What can hang from each mark
bine: vaneros
bevi: bine kina
vasa: kerel vaneros
vaneros: bine pama vasa
kina: bevi
soluf: bevi kerel
kerel: kedi soluf
delen: kerel

Known rows, with every way that one mark hangs from another
kerel{kedi soluf{bevi{bine kina}}}: [-15.8 -20.2 -16.1   1.7  12.6 -30.6   0.8  25.9  -2.1   3.3  16.3  40.3
 -46.5 -19.2 -23.3   9.6 -10.1 -10.0 -11.0]
bine{vaneros{vasa{kerel{kedi}}}}: [ -2.0   6.5  17.9 -15.9 -27.9 -27.1   1.4 -10.9   7.8   9.1   3.2 -11.3
  10.2   6.0  20.3  -9.0   1.0  27.4 -10.0]
kina{bevi{bine}}: [-19.0  -9.0  -0.4 -10.2  21.2  -8.4  -0.5  -3.8  27.8  -4.0  37.0  -0.6
   1.3 -33.9 -29.6 -21.6 -67.9  15.5  15.9]
soluf{bevi{bine} kerel}: [ -5.0  -4.6 -27.5  -7.2  45.6 -21.7   8.7  -5.2 -25.8   1.4  17.7   0.9
 -22.3  -2.0 -19.3   8.8  -0.5  28.2  14.9]
kina{bevi{bine{vaneros{pama vasa}}}}: [ 26.7  -5.8  16.1  47.6  48.6  22.6  42.2  28.0  -6.4   2.8  34.1  18.5
  42.0 -62.3  -9.1   2.2 -54.1 -45.1   7.0]
kina{bevi{bine{vaneros}}}: [  6.8 -18.6  12.0  24.4  25.3 -10.8  27.2   4.4  12.3 -12.9  39.0   6.8
  15.5 -58.8 -31.5 -12.6 -58.5 -10.3   7.8]
vasa{vaneros{pama}}: [  2.0  15.2   2.1 -10.3   8.8  51.4 -23.4 -19.2  26.9   6.2  -4.8 -31.2
  -1.7  21.4  42.0  -2.2  19.5 -12.8  29.6]
bine{vaneros}: [  3.9 -10.5   0.2  10.8  -5.1  -4.9 -14.0 -14.7  20.5  -4.9   4.1 -23.3
  16.0   0.1  -0.3  -5.8  -4.6  10.5   7.2]
bine{vaneros{pama vasa{kerel}}}: [ 24.0   8.7  10.2  -3.7   2.3  25.4  10.4  15.9   0.8   7.1   0.5 -33.2
  42.2   4.1  13.1  -0.6   0.9  -9.0  -5.6]
kerel{kedi}: [-33.9   2.0  -1.0 -26.2 -24.0 -20.6 -58.1 -37.9  43.5   4.1  -5.1  -4.6
 -24.7  26.6  13.3  -6.6  -7.0  43.5  14.7]
vasa{kerel}: [-20.4   5.9  -4.9 -55.6 -25.3  -5.6 -32.7 -15.4  35.2  -0.8   3.7 -49.1
   0.2  32.5  -7.9 -23.2 -10.2  50.0   2.7]
delen{kerel{kedi}}: [-28.9   1.3   2.8 -33.8 -26.6 -22.1 -31.0 -66.5  34.2 -24.7 -17.5   2.6
 -34.1  43.0 -10.4 -15.1  -3.9  47.9   6.4]
kerel{kedi soluf{bevi{kina}}}: [-30.8  -6.0 -14.0   0.9  -8.1 -22.9 -24.9  15.3  -2.6  19.0   6.8  16.0
 -39.8   5.1 -13.6   5.5   4.1   9.5 -15.8]
kerel{kedi soluf{bevi{bine}}}: [  5.7  -9.5 -18.6  17.1  28.2 -24.2 -23.4  10.0  -5.8  -5.0   7.8  30.6
 -33.0  10.9  -8.5  -2.5  11.9   8.6   8.9]
delen{kerel{soluf}}: [ -0.9   2.5 -27.4  -3.8 -14.3   2.1 -18.5 -41.0  -5.3 -26.9 -27.0 -19.8
   4.1  53.2 -40.4 -28.0  -2.3  38.9  14.6]
kerel{kedi soluf{bevi{bine{vaneros} kina}}}: [  9.8 -32.1  -2.7  37.0  16.6 -32.5  27.2  33.0 -17.8  -8.1  17.2  46.6
 -29.3 -45.3 -26.5  21.0  -2.8 -35.0 -18.2]
vasa{kerel{kedi} vaneros{bine}}: [-30.7  16.8  25.0 -41.3 -49.1  11.1 -13.1 -45.9  30.5  -5.0 -31.2  -6.6
 -27.6  15.4  49.0   1.0  33.3   0.8   2.5]
delen{kerel{kedi soluf{bevi}}}: [ -4.3   6.3 -13.1   6.8   7.6 -19.8 -22.7 -27.6 -17.4 -21.0 -13.3  14.7
 -37.4  52.2 -22.6 -17.2  29.9  32.1  -1.8]
kina{bevi{bine{vaneros{vasa}}}}: [ 11.8 -11.1  12.5  37.0  35.4 -11.4  49.2  16.6  -1.7   6.0  47.6  12.3
  33.7 -62.1 -17.3 -13.2 -61.4 -18.4   2.7]
soluf{bevi{kina} kerel{kedi}}: [-54.9  -1.0  -9.1 -25.2  -9.4 -40.1 -10.7 -17.6 -17.8  23.2   7.6  13.2
 -52.3  -3.1 -10.1  23.8  -0.8  40.0  -8.9]

Rows
[ -6.5  18.4   6.0 -20.5 -13.1  42.0  -5.0   2.7  12.7   7.6 -28.1 -17.6
  35.0  10.8  22.0  13.5   3.4 -21.7  -6.4]
vaneros{bine pama vasa{kerel}}
[ 22.2 -34.5 -13.5  40.4  32.4 -14.2  45.2  50.2 -20.6  -6.1  28.0  20.7
  -5.6 -48.1 -38.9  14.7  -9.1 -43.8 -18.7]
kerel{soluf{bevi{bine{vaneros} kina}}}
[ 11.0  10.7  22.0  -5.5 -14.7   7.0  -6.3   1.4   5.8   5.2  -8.4  -4.5
  20.9   6.1  25.8   5.8   9.7   1.7  -5.6]
bine{vaneros{pama vasa{kerel{kedi}}}}
[ -2.9  13.7   9.7   4.5  -2.2  68.2 -13.0 -27.1  25.9  -2.9 -32.1  -9.9
   5.5   4.8  49.1  19.3  29.8 -51.5  18.1]
vasa{vaneros{bine pama}}
[-13.7   5.3 -14.9  -9.5 -30.1 -16.0 -36.6 -55.4   1.0 -27.5 -35.1   8.2
 -19.3  56.1 -26.7 -21.8   6.6  47.1  14.1]
delen{kerel{kedi soluf}}
[ 21.2  11.3   2.2  25.6   4.8 -24.6   9.4  27.4 -40.9  14.3   9.3   0.4
   5.4  16.0   7.8 -10.7  33.0  14.8 -16.8]
bine{vaneros{vasa{kerel{kedi soluf{bevi}}}}}
[-18.9  19.5  15.7 -24.1 -30.3  24.4 -24.6 -13.9  19.1   6.8 -38.3   9.7
  12.5  13.8  36.5  19.3   9.3 -12.0  -6.9]
vaneros{bine pama vasa{kerel{kedi}}}
[ 21.6   4.1   3.4  32.4  16.6  28.8   1.4   8.6   1.2  13.0   0.9 -13.8
  44.4  -5.5  20.2   9.5   0.8 -25.3   8.5]
bine{vaneros{pama vasa}}
[ 19.0 -19.2  11.4 -13.5   4.0  12.3  60.8  43.0   7.8  -0.8  17.5  -0.9
  24.2 -51.9 -11.2  20.4 -33.2 -49.7 -23.2]
bevi{bine{vaneros{pama vasa{kerel}}} kina}
[ 26.9  -7.3  -1.4  10.6 -11.3 -26.8  21.1  10.3 -18.8  -8.9  -6.0  18.4
  16.0  -3.9  -5.5  -9.9  -3.8   5.7   1.9]
bevi{bine{vaneros{vasa{kerel{kedi soluf}}}}}
[  7.8 -14.4  -0.7  22.9  33.0 -42.1  18.6 -12.8 -35.8  -8.9   9.1  35.7
 -29.9 -24.9  -6.7  23.0  12.9  13.6   7.8]
soluf{bevi{bine{vaneros}} kerel{kedi}}
[ 30.7 -19.6  -6.4  50.1  33.4 -27.4   4.1  18.4 -22.0 -14.7   8.7  40.2
 -17.5 -14.8 -10.0   5.5  19.4 -14.1   1.2]
kerel{kedi soluf{bevi{bine{vaneros}}}}
[  2.5  21.9   9.9 -43.1  -9.2  48.3 -17.7 -10.6  21.9  -0.7  -5.2 -50.9
  -2.4  30.2  36.4 -12.5  23.1   3.6  16.3]
vasa{kerel vaneros{pama}}
[ 37.8  11.2  -7.0  22.4  -1.1  31.6   4.7  26.0 -30.4   3.3 -17.4 -27.2
  59.1  17.5  -3.7  -7.7  12.0  -8.0   3.3]
bine{vaneros{pama vasa{kerel{soluf}}}}
[-26.0 -16.3 -23.6 -20.1  27.2 -27.7  32.5   9.4 -20.6   9.8  27.2   9.8
 -35.7 -31.9 -33.4  25.0 -21.7   7.9  -7.4]
soluf{bevi{bine kina} kerel}
[-29.6  -0.9  -7.0 -33.3 -24.0 -28.3 -15.9  22.8  -5.5  13.2   8.8  -3.9
 -38.5  12.3 -21.2  -3.7   6.8  28.3 -27.3]
vasa{kerel{kedi soluf{bevi{kina}}}}
[  2.4  24.5   9.9  -8.0 -38.5  51.4 -25.9 -25.7  -3.9 -11.6 -59.7   4.4
  -3.2  28.1  42.0   8.6  49.4 -26.2  12.7]
vasa{kerel{kedi soluf} vaneros{bine pama}}
[-21.9  14.3   0.0 -28.2 -27.4   9.8   0.6 -10.3  17.4  11.7 -15.3 -22.3
  24.9  13.8  14.9  -2.1  -5.0   4.2 -11.1]
vaneros{bine vasa{kerel}}
[ 22.0 -15.6  16.8  34.0  39.6  22.3  18.7  16.6   7.7 -16.8  26.1  13.0
  27.4 -61.8 -24.5   1.7 -52.0 -35.9  11.4]
kina{bevi{bine{vaneros{pama}}}}
[ -2.3  16.9  -5.3 -12.0 -37.6  37.3  -2.3 -21.5  -5.5  -8.0 -38.8 -28.1
  10.4  28.3  18.7 -12.9  34.2  -8.3  10.9]
vasa{kerel{soluf} vaneros{bine}}
[ 17.3 -24.4   4.3  22.1  21.6  18.9  51.7  35.8  11.5   5.1  18.5  19.8
  25.6 -60.8  -5.9  31.7 -35.7 -64.8 -11.3]
bevi{bine{vaneros{pama vasa}} kina}
[ 26.9  12.8   4.1  19.9 -16.3  12.1 -11.6  10.5 -25.3   2.4 -25.9  -0.7
  33.5  21.2  12.3  -1.5  17.8   0.8   1.7]
bine{vaneros{pama vasa{kerel{kedi soluf}}}}
[ 12.8 -21.6   9.4  -7.5  26.7 -22.6  80.9  59.5  -8.9  11.6  50.4   1.9
  -4.3 -55.9 -15.5   9.6 -18.0 -35.8 -42.5]
soluf{bevi{bine{vaneros{vasa{kerel}}} kina}}
[ 12.5   7.7   0.2  10.6 -32.4 -22.1  -3.9  -2.5 -21.8   5.8 -13.9  -5.8
  21.8  21.7   3.2 -15.9  10.8  27.2  -3.0]
bine{vaneros{vasa{kerel{kedi soluf}}}}
[-24.4  17.2  17.2 -57.0 -38.8  -2.7 -24.8 -39.4  32.8   4.4  -2.1 -28.6
 -36.1  34.5  41.9 -21.4  22.7  38.1  13.2]
vasa{kerel{kedi} vaneros}
[-11.2   6.4 -16.4  15.0   8.5 -19.6 -50.5  -1.0  -8.4   9.3   0.0   7.8
 -25.8  35.2   1.2  -9.4  26.0  31.7   7.6]
kerel{kedi soluf{bevi}}
[ 17.4  22.4 -10.5  20.4  21.0  45.5   0.4  39.9 -39.9  13.3 -22.6  -5.2
  31.9  20.5  10.3  10.3  35.5 -36.3 -14.2]
vaneros{bine pama vasa{kerel{soluf{bevi}}}}
